Each row was made from one walk, in order. Every step used is in the known rows, and no mark comes twice. Write each row's walk.
Known rows
B-P-G: [-0.362  2.258 -2.026  1.501 -2.079 -0.988  0.047 -0.393  1.203  1.090
 -0.203 -3.696 -0.397 -0.528 -1.092 -1.500  1.136 -0.713  0.510 -1.527
  1.714 -2.293]
G-P: [-0.823  1.598 -0.839  1.107 -4.190 -0.495 -0.863  0.472  0.526 -0.374
  0.789 -1.707  0.015 -0.201  1.778 -2.220 -0.159 -0.062 -1.744  1.098
 -0.611 -2.308]
H-D-G-S-L: [ 1.460  1.735 -2.644  2.407 -1.557 -3.901  0.100 -3.197  0.759  2.423
 -0.498 -1.568 -3.974 -0.651  1.378 -5.210 -0.531  2.170 -0.256 -1.406
 -2.892  4.178]
P-H-D: [ 1.112  1.675 -3.359  1.819  1.189 -1.130  0.036 -0.222  0.237 -1.497
 -2.298 -2.893 -1.532  0.517  0.890 -1.288 -1.659  1.284 -0.206 -0.368
  0.992 -1.113]
S-L-D-G: [-0.251  1.333 -0.169  0.012 -1.390 -3.239 -0.828 -1.610  0.798  1.036
  2.373  2.822 -1.617 -2.518  1.837 -6.384  0.530  0.884  0.509  0.963
 -1.583  2.818]
G-S-B-P-H-D: [ 2.808  0.919 -8.009  4.468  2.849  1.109 -1.045 -2.963  0.399 -1.266
 -1.778 -4.699 -2.995  1.623 -0.927  1.939  0.112  0.182 -1.773 -1.747
  1.039  1.581]
H-D-G: [ 0.102  0.475 -1.381  1.557 -1.449 -3.234  0.051 -1.626  0.429  0.827
  0.612 -3.767 -0.857 -1.138  1.465 -3.351 -1.824  1.576  2.401 -1.310
  0.511  1.577]
S-L-D-G-P: [-1.281  0.834 -1.082 -0.496 -3.262 -1.751 -1.735 -1.619  0.787  0.811
  3.764  2.938 -0.571 -2.805  3.094 -5.832 -0.250  0.866 -1.641  2.347
 -2.596  2.274]
H-D-G-P-B: [ 0.283  0.064 -2.656  1.277 -4.266 -2.207  0.353 -1.195  1.430  0.560
  3.083 -1.648  1.036 -2.683  1.949 -2.813 -0.923  1.076 -0.473 -0.721
  0.932  0.900]
L-S: [ 1.030  2.500  0.313  1.021 -2.737 -2.364 -0.329  1.341  0.806 -1.192
  1.002 -3.881 -1.814 -0.599  1.480 -2.616 -0.322  0.865  0.434  2.234
 -0.389 -1.466]
H-D: [-0.414  1.940 -1.954  0.921 -1.669 -2.463  0.436 -0.528  0.200 -0.492
 -1.188 -3.307 -0.786  0.032  0.275 -2.143 -1.724  0.856  0.505 -1.027
  0.330 -1.012]
G-D-L-S-B: [ 1.336  1.175 -2.521  2.829 -0.354 -2.496 -0.349  2.495 -2.935 -1.228
  1.909 -4.881 -1.347  1.583  1.860  2.000  1.489  2.411  1.489  3.857
 -0.747  2.262]
B-S-L-D-G-P: [-2.082  0.900 -1.198 -2.212 -1.158 -0.684 -1.659 -1.460 -0.442  0.631
  3.368  3.849 -1.262 -3.528  3.739 -7.480  0.240  1.449 -3.207  3.099
 -3.274  2.456]
D-G-S: [ 2.325  1.665  0.397  3.920 -1.624 -2.074 -0.257 -1.353  0.770  2.807
  0.067 -2.411 -2.669 -0.293  1.377 -3.868  1.647  0.234  1.136 -1.700
 -0.025  1.925]
D-L-S-B: [ 0.658  2.404 -2.484  1.808 -1.663 -0.468  0.192  1.340 -1.802 -0.621
  2.331 -4.528 -2.091  0.366  1.420  0.841  0.741  0.618 -0.137  2.952
 -0.176  1.949]
B-P-H: [ 2.766  1.177 -3.145  2.609  1.625  0.084 -1.746 -0.466  1.888 -2.104
  0.062 -2.412 -1.478 -0.109  0.502 -0.561  1.190  0.140 -0.398 -0.348
  2.706 -1.774]
S-L-D: [-0.577  2.779 -0.687 -0.650 -1.655 -2.486 -0.487 -0.388  0.637 -0.166
  0.723  3.384 -1.316 -1.157  0.598 -5.277  0.605  0.165 -1.042  1.163
 -1.706  0.335]
B-S: [-0.459  2.224  0.113 -0.229  0.092 -0.721 -0.131  0.455 -0.948 -0.121
 -0.801 -0.949 -1.674 -0.545  1.116 -4.596  0.950  0.444 -1.463  0.717
 -0.155 -1.744]
D-L: [ 0.618  2.993 -0.453  1.608 -1.674 -1.017  0.890  1.561 -0.862  0.746
  0.692 -1.634 -1.578  0.093  1.756 -0.959  1.848 -0.496  0.464 -0.147
  1.376  0.325]
D-G-P-B: [ 1.071  0.340 -0.500  1.764 -4.716 -1.844 -0.199 -0.555  1.576  0.931
  3.684 -0.281  0.851 -2.533  2.204 -3.724  1.207  0.199 -0.484  0.148
  1.108  0.020]
D-L-S-B-P-H: [ 3.044  1.354 -5.911  2.924  2.121  1.551 -1.454  0.436 -0.357 -2.693
  3.045 -4.949 -2.680  0.134  1.526  3.224  1.443  0.620 -0.601  2.795
  1.731  2.115]
S-B-P-H-D: [ 1.456  0.095 -7.677  2.714  2.636  0.456 -1.349 -2.174  0.160 -2.726
 -0.432 -4.461 -1.070  0.922 -0.863  1.746 -0.924  0.737 -0.650 -0.512
  1.784  0.317]

Which walk is each row?
[ 2.180  1.970 -0.223  2.994 -2.178 -3.427 -0.474 -2.322  1.118  3.062
  0.187 -0.164 -3.926 -0.591  1.617 -5.925  1.782  1.062 -0.413 -0.613
 -2.577  3.149]  D-G-S-L
[-0.012  3.752 -3.234  0.987 -1.277 -1.102  0.167 -1.658  1.600  2.276
 -0.332  1.351 -2.773 -1.280 -1.128 -3.727  2.404 -1.104 -1.817 -1.498
 -1.331  1.388]  B-P-G-S-L-D
[-1.367  3.046 -0.835 -2.542  0.521 -1.315 -0.431 -0.307 -0.652 -0.308
  0.198  4.245 -2.053 -2.052  1.349 -6.867  1.153  0.635 -2.885  2.162
 -2.364  0.584]  B-S-L-D
[ 0.334  1.930 -2.717  2.617 -0.298 -2.229  0.360  1.986 -1.365  1.207
  0.482 -4.117 -0.304  0.540  0.654  1.458  3.088  0.886  2.386 -0.482
  2.214  0.243]  B-P-G-D-L
[ 1.186  2.082 -2.456  3.971 -1.283 -0.412 -0.146 -1.400 -0.563  1.270
 -1.568 -2.900 -2.337  2.175 -1.145 -1.198  1.664 -1.018 -1.159 -0.532
 -0.975  0.494]  G-S-B
[ 0.988  2.546 -2.609  2.055 -1.009 -2.723  0.244  2.969 -0.869  0.075
  2.080 -6.096 -1.289 -0.138  1.770  1.943  2.104  1.985  2.383  1.502
  1.139  0.879]  B-P-G-D-L-S
[-0.972  1.491 -0.285 -1.877  0.835 -1.959 -0.776 -1.640 -0.478  1.209
  2.111  3.792 -2.203 -3.035  2.176 -8.095  1.036  1.451 -1.091  1.895
 -2.322  3.084]  B-S-L-D-G
[ 0.942  0.371 -3.911  4.011 -0.730 -1.565  0.222 -3.142 -0.661  2.115
 -0.434 -4.548 -2.281  0.741 -0.058 -1.665 -0.626  0.765  0.825 -1.813
 -0.938  3.920]  H-D-G-S-B
[ 0.168  3.098 -0.607  1.826 -1.890 -3.411  1.286  3.799 -2.208  0.961
  0.321 -5.226 -1.485  0.527  2.061  0.517  1.344  2.188  2.415  2.476
 -0.382  0.740]  P-G-D-L-S
[ 1.653  0.209 -3.847  3.687  0.473  0.530 -1.576 -3.199  0.862  1.210
  2.866 -1.221 -1.398 -1.001 -0.390 -1.107  2.222 -1.102  0.537 -1.551
  1.043  4.084]  L-D-G-S-B-P
[-1.035 -0.131 -2.378  1.200 -3.419 -1.749 -0.816 -1.413  0.421  0.573
  1.846 -3.621  0.094 -1.436  2.756 -2.642 -2.402  1.587  0.183 -0.160
 -0.525  0.874]  H-D-G-P
[-0.149  2.777 -1.024 -2.316 -0.174 -1.649  0.564 -0.066  0.233 -0.155
  1.398  6.151 -1.274 -3.193  0.543 -7.138  2.483  0.045 -3.523  1.479
 -0.882  0.487]  P-B-S-L-D
[ 0.478  1.688 -1.803  1.738 -2.077 -1.316 -0.654  0.158 -0.423 -1.401
  1.272 -4.670 -1.331  0.480  0.194 -1.190 -0.528  1.034 -0.005  3.006
 -1.290 -0.520]  L-S-B
[-0.311  0.839 -4.960  3.216  0.172 -1.284 -0.035  0.926 -2.633  1.059
  0.739 -4.837  0.103  1.873 -0.726  2.874  2.972  0.555  1.689  0.291
  1.465  1.418]  S-B-P-G-D-L
[-1.232  2.421 -1.892 -2.803 -2.140 -0.239 -0.136  0.042  0.352 -0.464
  2.617  6.316 -0.311 -3.513  1.812 -6.529  1.810  0.080 -5.531  2.618
 -2.043 -0.110]  G-P-B-S-L-D
[ 0.809  0.899 -1.927  3.357 -0.276 -0.356 -0.430 -2.268 -0.470  2.110
  1.240 -0.309 -1.600 -0.168 -0.100 -2.601  1.504 -1.050  0.761 -0.696
 -0.549  3.864]  L-D-G-S-B
[ 0.561  0.454 -3.928  2.549 -0.623 -0.070 -1.297 -1.652  0.509 -1.207
  1.405 -3.633 -0.239  0.678 -1.262  0.076  1.382 -0.519 -0.233 -0.141
  1.379 -0.665]  S-B-P
[ 1.527  1.826 -4.345  2.200 -0.772  0.289 -0.869  0.241 -0.526 -1.489
  3.987 -5.258 -2.027 -0.285  1.129  2.374  1.556  0.365 -0.071  2.019
  1.227  2.270]  D-L-S-B-P
[ 0.692  2.576 -0.876 -1.202 -1.118 -2.533  0.800 -0.336  0.185  0.175
  0.331  3.124 -1.709 -1.926  0.537 -7.024  2.497  1.027 -3.610  1.167
 -1.106 -0.317]  P-B-S-L
[ 1.584  1.995 -6.098  1.964  1.629  0.228  0.323  0.642 -2.029 -2.090
  0.628 -5.342 -2.917  0.763  1.747  2.560 -1.425  1.835 -0.467  2.632
  0.143  2.800]  P-H-D-L-S-B
[ 0.013  1.067 -4.327  1.167 -0.832  0.179 -0.841 -0.140  0.265 -1.740
 -0.903 -2.692 -0.873  0.127  2.167 -0.584 -2.298  1.276 -2.388  0.922
 -0.062 -1.671]  G-P-H-D
[-0.093  2.550 -4.653  1.546 -1.595  0.463  0.529  0.591 -1.254  0.519
  2.738 -6.314 -1.734 -0.220 -0.243  2.242  1.252 -0.059  0.305  1.551
  1.001  1.636]  D-L-S-B-P-G
[ 1.299  3.406 -0.298  1.100 -2.196 -1.477  0.565  2.378 -0.501 -0.417
  1.997 -3.714 -2.453 -0.737  2.821 -0.515  0.836  0.607  0.519  2.104
  0.508  0.831]  D-L-S
[ 3.996  0.394 -5.183  4.364  2.452 -0.713 -1.061 -3.069  1.876  0.317
 -0.009 -4.292 -3.345 -0.822  1.425 -0.702  0.031  1.105  0.627 -2.828
  1.998  3.025]  B-P-H-D-G-S
[ 0.352  0.025 -1.866  1.261 -0.260  0.770 -1.830 -0.499  0.749 -0.632
  2.680  1.090 -0.061 -2.226  3.532 -2.615 -0.505  0.118 -0.589  1.779
  0.638  0.898]  L-D-G-P-H
[ 1.793 -0.086 -5.957  4.383  0.167 -0.925 -0.927 -4.183  0.570  1.237
  1.131 -5.365 -2.207 -0.007 -0.424 -0.185  0.234  0.684  0.634 -2.646
  0.539  4.038]  H-D-G-S-B-P
[ 0.398  1.536 -0.310 -1.717  0.092 -2.546  0.373 -1.228  0.430  1.159
  3.146  5.608 -1.292 -4.447  1.449 -8.303  2.242  0.940 -1.761  1.094
 -0.836  3.035]  P-B-S-L-D-G
[ 2.026  2.316 -0.246  2.225 -1.037 -3.660 -0.089  3.558 -1.632 -1.047
  1.679 -4.223 -1.709  0.532  3.215  0.612  1.403  2.607  1.979  3.078
  0.070  1.177]  G-D-L-S
[-1.125  0.517 -0.395  0.426 -2.983 -0.459 -1.342 -0.613  0.756  0.593
  3.525  0.673  0.648 -2.444  2.930 -3.713 -0.241 -0.302  0.050  1.108
 -0.191  0.961]  L-D-G-P
[ 2.066  0.398 -7.457  2.179  2.042  0.057 -1.590 -1.528  0.564 -3.875
  1.099 -6.548 -2.136  0.013  0.155  2.100 -1.904  1.930 -0.624  1.780
  0.652  0.734]  L-S-B-P-H-D
[-0.582  2.442 -0.574 -1.183 -0.243 -2.011 -0.464 -0.665 -0.698  0.094
 -0.666  1.344 -2.753 -0.750  1.329 -6.698  1.124  1.525 -3.014  1.980
 -2.728 -0.432]  B-S-L
